Each row comes from the steps of one walk. Every step used is in the known rows, and no mark comes twice. Write the walk behind each row, first mark first.
In the rows, 128 means zero.
Known rows:
zegi-zifig-bafedem-tapap: [143 120  46 220  89 147 114 107 114 123 125  92 200 147 130  99 133 106
 135 139 168 154 171]
bafedem-tapap-zegi-zifig: [154 109  74 200  74 126 144  98  91 115 118  65 211 153 131 102 137 119
 139 149 142 180 136]
bafedem-lefavo-zegi-gufi: [145 116  73 159  83 120 155  77 101  94 138  74 169 135 131 142 138 142
 142 170 112 167 137]
zuva-bafedem-tapap-zegi: [128 127 106 155  92 113 102  94 115 116 131  90 169 152 105 119 152 111
 146 140 151 148 104]
lefavo-zegi-gufi-bafedem: [161 117  49 148  97 148 144  84 122 124 174  97 176 144 122 127 125 136
 141 170 101 150 149]
fezave-zuva-bafedem-tapap: [116 139 136 143 116 104  86  92 116 110 132 133 153 126  89 130 109 105
 150 146 161 126 117]
zifig-zegi-tapap-bafedem: [130 107  46 182 104 165 113 130 117 106 113  94 199 145 139 106 125 117
 133 155 137 162 132]
tapap-bafedem: [130 113  83 143 119 151 101 119 120 123 128 119 169 134 144 126 130 108
 134 145 128 160 130]
bafedem-lefavo-zegi: [135 113  88 168  91 118 151  80 101  95 133  78 154 137 134 146 141 139
 142 165 128 167 124]
tapap-zegi: [146 113  92 153 120 131 135 108 116 124 134  93 162 150 119 123 130 134
 126 136 129 147 137]
fezave-zuva-bafedem-tapap-zegi-gufi-timur: [129 129 111 139 109 115  93  87 114 107 141 118 175 134  82 130 112 113
 148 167 146 132 108]
fezave-zuva-bafedem: [114 147 143 132 138 107  80  97 128 116 139 148 134 125  82 139 104 112
 145 134 161 109 120]
tapap-bafedem-lefavo-zegi: [135 103  56 171  92 143 117  85 100 100 132  83 187 140 148 137 140 116
 143 172 128 187 126]
zifig-zegi: [127 119  78 162 122 138 127 141 129 114 106 115 150 142 136 108 134 141
 124 134 148 129 123]
zifig-bafedem-lefavo: [110  99  52 165 104 144 120 111 120 104 121  98 162 136 140 124 146 104
 133 165 144 155 154]
zuva-fezave: [115 145 135 118 131 116 109  72 116 125 148 154 141 126  95 131  84 117
 125 142 145 119 140]
lefavo-zegi-gufi: [166 129  75 142  95 131 143  80 119 124 159  95 169 142 119 118 117 140
 138 154 103 140 161]
zifig-zegi-gufi: [141 123  56 149 111 143 134 139 129 114 113 107 172 139 133 102 131 146
 124 143 124 127 141]
bafedem-lefavo: [118 116 110 149 107 118 147 111 107  98 116  96 141 126 138 148 147 135
 134 153 130 158 114]
tapap-bafedem-lefavo-zegi-gufi-timur: [143  97  43 159  89 154 121  87 103  99 140  80 197 140 144 140 143 120
 141 190 113 186 115]

Write each row's walk:
[127  90  37 179  84 149 120 106 111 116 123  82 199 151 137  95 140  92
 136 167 141 168 163]  zifig-bafedem-tapap-zegi
[123  92  49 169 105 155 148 102 115 105 161  98 161 138 138 158 155 128
 144 189 125 174 101]  gufi-bafedem-lefavo-zegi
[153 109  33 216 100 143 127  91 107 114 134  67 203 162 120 116 136 125
 129 144 158 164 164]  tapap-zegi-zifig-bafedem-lefavo
[131 112  83 155 103 166 107 112 110 117 140 100 198 134 131 125 117  96
 142 159 114 175 142]  zegi-tapap-bafedem
[156 114  40 210 108 146 121  97 114 124 137  78 200 163 116 109 130 124
 127 135 158 153 170]  tapap-zegi-zifig-bafedem
[127 103  40 189  97 160 120 124 109  95 110  84 203 145 143 112 132 119
 135 164 138 172 127]  zifig-zegi-tapap-bafedem-lefavo
[164 119  40 221  78 141 126  69 110 121 150  78 198 157 124 104 123 119
 144 152 155 159 173]  lefavo-zegi-zifig-bafedem-tapap
[156 112  65 176  87 153 121  73 107 117 161  82 195 148 126 122 113 112
 148 166 116 175 153]  lefavo-zegi-tapap-bafedem
[153 105  73 159  71 126 152 100  94 114 121  68 209 145 131 101 136 120
 139 162 111 177 140]  bafedem-tapap-zegi-gufi
[138 122  44 219  99 146 117 105 115 113 127  92 187 144 130 118 138 116
 133 140 171 151 168]  zegi-zifig-bafedem-lefavo
[136 106  25 163  98 157 140 140 123 109 121  99 193 143 141 105 142 136
 131 167 123 149 126]  zifig-zegi-gufi-bafedem-tapap
[122 134 105 156 101 109 105  77 119 102 143  94 140 144 106 146 153 127
 149 147 152 141 100]  zuva-bafedem-lefavo-zegi
[154 120  87 168  92 143 135  76 112 119 161  87 176 145 118 123 111 121
 145 158 116 159 151]  lefavo-zegi-tapap
[163 110  45 155  82 146 148  81 114 119 168  87 190 146 126 122 128 130
 145 178 101 161 146]  lefavo-zegi-gufi-bafedem-tapap
[127 106  74 165  92 161 116 103 100 102 134  84 203 133 136 134 127  98
 145 171 114 190 136]  zegi-tapap-bafedem-lefavo
[119 134 124 144  96 112  98 105 120 118 128 108 152 141 109 121 150 109
 147 137 150 138  98]  zuva-bafedem-tapap
[143 107  45 193  89 145 115  81  98 101 133  78 199 144 147 135 139 117
 144 167 139 190 134]  tapap-bafedem-lefavo-zegi-zifig
[162 123  70 199 112 135 131 100 111 126 136  82 187 158 115 119 128 137
 127 126 150 151 152]  tapap-zegi-zifig
[122  98  37 179  93 144 123  89 116 102 133  86 171 144 139 122 142 108
 138 173 143 161 162]  zifig-bafedem-lefavo-zegi
[125 142 113 144 114 103  94  72 115  99 145 120 157 128  84 145 110 121
 151 157 150 129 128]  fezave-zuva-bafedem-lefavo-zegi-gufi
[135  93  26 171  79 150 123 104 111 115 125  78 210 150 135  92 138  96
 135 171 131 167 173]  zifig-bafedem-tapap-zegi-gufi
[140 109  53 127  95 155 146 123 119 121 150 105 190 130 132 123 140 123
 139 175  91 157 134]  zegi-gufi-bafedem-tapap
[122  90  43 174  99 162 147  99 111 102 166  90 175 139 136 156 151 121
 148 195 120 182 105]  gufi-bafedem-lefavo-zegi-tapap
[123 105  71 158 104 144 113 107 105 102 119  96 178 132 150 139 144 112
 139 162 129 181 119]  tapap-bafedem-lefavo
[128  83  49 168  97 159 144 121 111 118 150  94 189 146 137 129 153 112
 142 182 124 180 102]  gufi-bafedem-tapap-zegi
